Every row comes from one small tree of marks. Brackets hold a mark, then the marks that hang from it, in alphabetical order. Every link used is in the known rows. Which tree was each row made from?
Known rows:
{zeso salud}: [ 0.07 -0.16  0.15 -0.19 -0.26  0.36  0.04 -0.22 -0.07 -0.16 -0.49  0.19
 -0.07 -0.15  0.14 -0.05 -0.31 -0.11  0.12  0.10 -0.07 -0.16 -0.28  0.26]
{besi nata}: [ 0.01  0.01  0.03  0.04 -0.22 -0.18  0.00 -0.06 -0.14  0.04 -0.17 -0.04
  0.10 -0.11  0.03 -0.24 -0.08  0.03 -0.11  0.12  0.01 -0.18  0.18  0.20]
{besi bafos {nata {leso dira}}}: [ 0.21 -0.18  0.29  0.07 -0.36 -0.17  0.03 -0.16 -0.33  0.23  0.27 -0.33
  0.17  0.14 -0.16  0.13 -0.18 -0.18 -0.08 -0.08 -0.06  0.48  0.08  0.13]
{zeso bafos {salud merukel {rulus nata}}}: [-0.21 -0.06 -0.14  0.12  0.19  0.16  0.01  0.01  0.04 -0.06 -0.23  0.27
 -0.28  0.10  0.17 -0.20 -0.08 -0.11 -0.14  0.11  0.26 -0.22 -0.52  0.03]
{salud {rulus {nata leso}}}: [-0.02 -0.12 -0.09  0.11 -0.02 -0.03  0.09 -0.08 -0.07 -0.04  0.26 -0.02
  0.10  0.13  0.06  0.13  0.31  0.03 -0.10  0.01  0.17 -0.15 -0.17  0.00]
{merukel dira}: [ 0.17 -0.11  0.01  0.05 -0.10  0.17  0.11 -0.19  0.04  0.04 -0.35 -0.16
  0.08 -0.43 -0.09 -0.05 -0.13 -0.07 -0.14 -0.13 -0.10  0.05 -0.18  0.19]
{zeso bafos salud}: [-0.06 -0.22  0.18 -0.24 -0.26  0.48  0.03 -0.24 -0.02 -0.03 -0.55  0.30
 -0.19 -0.23  0.14 -0.03 -0.26 -0.10 -0.21  0.18  0.08  0.06 -0.16  0.20]
{merukel {dira {besi nata}} salud}: [ 0.07  0.13 -0.08 -0.06  0.03 -0.29 -0.14 -0.11 -0.04  0.06 -0.05  0.24
 -0.16 -0.15  0.00 -0.32  0.29  0.04 -0.34 -0.07  0.08  0.10  0.11 -0.07]
{leso bafos {dira {besi {nata {rulus salud}}}}}: [-0.02  0.26  0.14 -0.12  0.05 -0.33 -0.05  0.30 -0.26  0.03  0.15  0.08
 -0.29  0.03 -0.30 -0.21 -0.10 -0.01  0.15  0.14 -0.12  0.02  0.34  0.02]
{dira {besi {nata rulus}}}: [ 0.11  0.10  0.33  0.18 -0.06 -0.39 -0.07  0.09 -0.21 -0.02  0.05  0.11
 -0.05 -0.02 -0.11 -0.20  0.04  0.13 -0.13  0.06  0.05 -0.13  0.17 -0.01]
{leso bafos {dira besi}}: [-0.04  0.09 -0.17 -0.49 -0.03 -0.07 -0.02  0.11 -0.15  0.05 -0.03 -0.07
 -0.11 -0.47 -0.09 -0.08 -0.10  0.16  0.22  0.16  0.00  0.11 -0.03  0.03]
{nata besi leso}: [ 0.10 -0.11  0.06 -0.16 -0.18  0.16 -0.04 -0.11  0.15 -0.01 -0.08 -0.05
  0.26 -0.07  0.19  0.15 -0.02  0.09  0.00  0.05 -0.08 -0.01  0.30  0.03]
{zeso bafos {salud {merukel {dira besi}} rulus}}: [ 0.05 -0.13 -0.16  0.18  0.14  0.17  0.00 -0.10  0.04  0.14 -0.24  0.41
 -0.38 -0.21  0.08 -0.05 -0.07 -0.02 -0.07 -0.07  0.08 -0.02 -0.77 -0.09]
{nata besi {leso bafos dira}}: [ 0.11 -0.12 -0.06 -0.49 -0.08  0.31 -0.03  0.02  0.20  0.21  0.09 -0.25
  0.17 -0.21  0.02  0.23 -0.19  0.05  0.27 -0.05 -0.10  0.29  0.30 -0.09]
{rulus {nata leso} salud}: [-0.22  0.09 -0.05 -0.13 -0.03 -0.14  0.16 -0.06 -0.26 -0.33  0.10  0.09
  0.03  0.26 -0.04  0.08  0.12 -0.01 -0.13  0.26  0.18 -0.20  0.19  0.30]
{rulus {nata leso}}: [-0.09 -0.06 -0.04 -0.19 -0.03 -0.02  0.15 -0.11 -0.17 -0.09  0.12 -0.10
  0.20  0.04 -0.02  0.10  0.10  0.05 -0.16  0.11  0.28 -0.01 -0.01  0.21]
{salud merukel rulus}: [-0.01  0.07 -0.20  0.34 -0.12 -0.03 -0.02  0.07  0.02 -0.08 -0.17 -0.02
  0.06 -0.08  0.15 -0.17 -0.13  0.05  0.16 -0.02 -0.09 -0.42 -0.47  0.01]
{salud rulus}: [ 0.05 -0.09 -0.01  0.22 -0.27  0.04 -0.06 -0.09  0.02 -0.10 -0.24  0.03
  0.08 -0.19  0.11 -0.04  0.11  0.03  0.01  0.02 -0.21 -0.27 -0.21  0.02]
{nata {leso bafos dira} rulus}: [ 0.24 -0.07  0.31 -0.27 -0.19  0.41  0.06  0.03 -0.03  0.27  0.11 -0.25
  0.10 -0.06 -0.25  0.29 -0.28 -0.07  0.21 -0.14 -0.02  0.32 -0.09 -0.01]
{salud merukel {rulus {nata {besi bafos} leso}}}: [-0.07 -0.01 -0.07  0.48  0.21 -0.26 -0.04  0.07  0.18 -0.02  0.24 -0.18
  0.21  0.39  0.13  0.07  0.15  0.00 -0.01 -0.11  0.05  0.08  0.01 -0.21]
{nata {leso bafos {dira besi}} {rulus salud}}: [-0.01  0.18  0.14 -0.27 -0.05  0.00  0.00  0.14 -0.24  0.01  0.27  0.09
 -0.24  0.05 -0.26  0.24 -0.07  0.06  0.22  0.09 -0.04  0.16  0.06 -0.02]
{salud {merukel dira} rulus}: [ 0.14  0.01 -0.22  0.47  0.03  0.07  0.00 -0.04  0.12  0.09 -0.20 -0.09
  0.06 -0.23  0.01 -0.10 -0.10 -0.04  0.05 -0.23 -0.15 -0.20 -0.67 -0.01]

Which tree is each row?
[-0.01 -0.16 -0.04  0.10  0.12 -0.01 -0.01 -0.02  0.22 -0.08  0.20 -0.08
  0.20  0.18  0.19  0.09  0.34  0.07 -0.06 -0.05 -0.05 -0.12  0.22 -0.18] | {salud {rulus {nata besi leso}}}
[ 0.16 -0.09 -0.02  0.25 -0.12  0.27 -0.17 -0.22  0.24  0.01 -0.29  0.14
 -0.09 -0.17  0.11 -0.10  0.29 -0.13 -0.19 -0.31 -0.22  0.00 -0.28 -0.20] | {merukel dira {salud rulus}}
[ 0.04  0.04  0.34  0.13 -0.31  0.13  0.00 -0.09 -0.21 -0.16 -0.06  0.16
  0.00  0.28 -0.12  0.20 -0.10 -0.09  0.00  0.05 -0.05 -0.09  0.10  0.17] | {nata leso {rulus salud}}
[ 0.09  0.08  0.13 -0.16 -0.07 -0.23 -0.02  0.14 -0.29  0.42  0.30  0.09
  0.09  0.08 -0.23  0.13  0.09  0.27 -0.07  0.14  0.25  0.23  0.24 -0.07] | {dira {besi {nata {leso bafos} rulus}}}
[ 0.00  0.22  0.17  0.29  0.04  0.05 -0.04  0.12  0.16 -0.22 -0.01  0.06
  0.08  0.46  0.10  0.03 -0.31 -0.06  0.19 -0.01 -0.08 -0.19  0.19 -0.06] | {nata besi leso {rulus {salud merukel}}}
[-0.04 -0.01 -0.13 -0.55  0.27  0.16  0.09  0.11  0.24  0.13  0.27 -0.34
  0.14 -0.10 -0.03  0.12 -0.02  0.03  0.15 -0.02  0.09  0.26  0.42 -0.05] | {rulus {nata besi {leso bafos dira}}}
[ 0.08 -0.09 -0.19 -0.24  0.28  0.16 -0.02  0.12  0.30  0.17  0.34 -0.25
  0.07  0.01  0.01  0.13  0.20  0.01  0.20 -0.14 -0.08  0.14  0.22 -0.21] | {salud {rulus {nata besi {leso bafos dira}}}}
[ 0.03 -0.21  0.23  0.13 -0.26  0.00 -0.04 -0.16  0.04  0.02 -0.05 -0.18
  0.28  0.02  0.09  0.26 -0.01  0.02 -0.10 -0.05 -0.10  0.36  0.37 -0.02] | {nata {besi bafos} leso}
[ 0.03 -0.07  0.12  0.39 -0.05 -0.31 -0.19 -0.15  0.03  0.06 -0.12  0.18
 -0.23 -0.15 -0.01  0.00  0.53 -0.02 -0.34 -0.21 -0.19  0.31 -0.24 -0.32] | {merukel {dira {besi bafos}} {salud rulus}}
[ 0.05 -0.01 -0.08  0.14  0.04 -0.08 -0.20 -0.12  0.07 -0.04 -0.10  0.27
 -0.22 -0.20  0.11 -0.15  0.49  0.07 -0.23 -0.21 -0.16 -0.03 -0.30 -0.29] | {merukel {dira besi} {salud rulus}}
[-0.14  0.13 -0.29  0.29  0.37 -0.16 -0.02  0.20  0.34 -0.20 -0.02 -0.10
  0.06  0.11  0.22 -0.29  0.05  0.04  0.07 -0.05  0.00 -0.47  0.01 -0.19] | {salud merukel {rulus {nata besi}}}
[-0.06 -0.21 -0.19 -0.23  0.05  0.32  0.05 -0.04 -0.09  0.21  0.07  0.16
  0.00  0.11  0.03  0.18  0.14 -0.03  0.12  0.13  0.15  0.03 -0.24  0.02] | {zeso {salud {rulus {nata {leso bafos}}}}}
[-0.22  0.19 -0.11  0.44  0.43 -0.38  0.11  0.13  0.18 -0.21 -0.19 -0.18
 -0.03  0.11 -0.09 -0.17 -0.15 -0.16 -0.17 -0.13 -0.02  0.10  0.23  0.03] | {rulus {nata {besi bafos}} {salud {merukel dira}}}
[-0.13 -0.05  0.08  0.47  0.30 -0.04 -0.01  0.08  0.27 -0.15 -0.21  0.07
 -0.05  0.24  0.22 -0.16 -0.07 -0.17  0.10 -0.06 -0.07 -0.09 -0.15 -0.10] | {zeso {salud merukel {rulus {nata {besi bafos}}}}}
[-0.11  0.22 -0.26  0.25  0.03 -0.03  0.10 -0.04 -0.05 -0.17 -0.32  0.00
 -0.07 -0.11 -0.08 -0.18 -0.35 -0.07  0.06  0.00 -0.09 -0.23 -0.29  0.27] | {rulus {salud {merukel dira}}}
[-0.17 -0.02 -0.22 -0.39  0.21  0.08  0.07  0.10  0.17  0.14  0.10 -0.12
  0.20 -0.05  0.03  0.11  0.10  0.18 -0.09  0.15  0.20  0.12  0.52 -0.07] | {rulus {nata besi {leso bafos}}}
[-0.08  0.07  0.03 -0.23  0.14 -0.01  0.08  0.01  0.12 -0.37  0.25 -0.12
 -0.06  0.27  0.01  0.05  0.00 -0.11  0.11 -0.01 -0.10 -0.03  0.45  0.09] | {rulus {nata besi {leso dira}} salud}
[-0.18  0.14 -0.30  0.26  0.16 -0.20  0.02  0.14  0.05 -0.18  0.01 -0.05
  0.00  0.06  0.13 -0.29  0.02  0.04  0.07  0.03  0.18 -0.47 -0.38  0.00] | {salud merukel {rulus nata}}
[ 0.14  0.10  0.20 -0.08 -0.15  0.05  0.02  0.11 -0.20  0.26  0.26 -0.05
 -0.03  0.34 -0.34  0.13 -0.24 -0.19  0.16 -0.03 -0.04  0.20  0.29  0.08] | {besi {nata {leso bafos dira} {rulus salud}}}
[ 0.00  0.13 -0.17 -0.43 -0.01 -0.31 -0.06  0.13 -0.24  0.28  0.18 -0.07
 -0.13 -0.28 -0.16 -0.21 -0.07  0.15  0.14  0.15  0.05  0.10  0.19  0.04] | {leso bafos {dira {besi nata}}}
[ 0.15 -0.03  0.23 -0.14 -0.03  0.34 -0.04  0.09  0.28  0.24 -0.02 -0.09
  0.25  0.03 -0.02  0.30 -0.08  0.11  0.10 -0.05 -0.03  0.21  0.43 -0.17] | {nata besi {leso bafos} rulus}
[-0.11  0.16 -0.06 -0.36  0.08 -0.33  0.09  0.03 -0.38 -0.37  0.44  0.07
 -0.25  0.16 -0.11  0.00  0.18  0.02  0.07  0.20  0.14 -0.02  0.08  0.16] | {rulus {nata {leso {dira besi}}} salud}
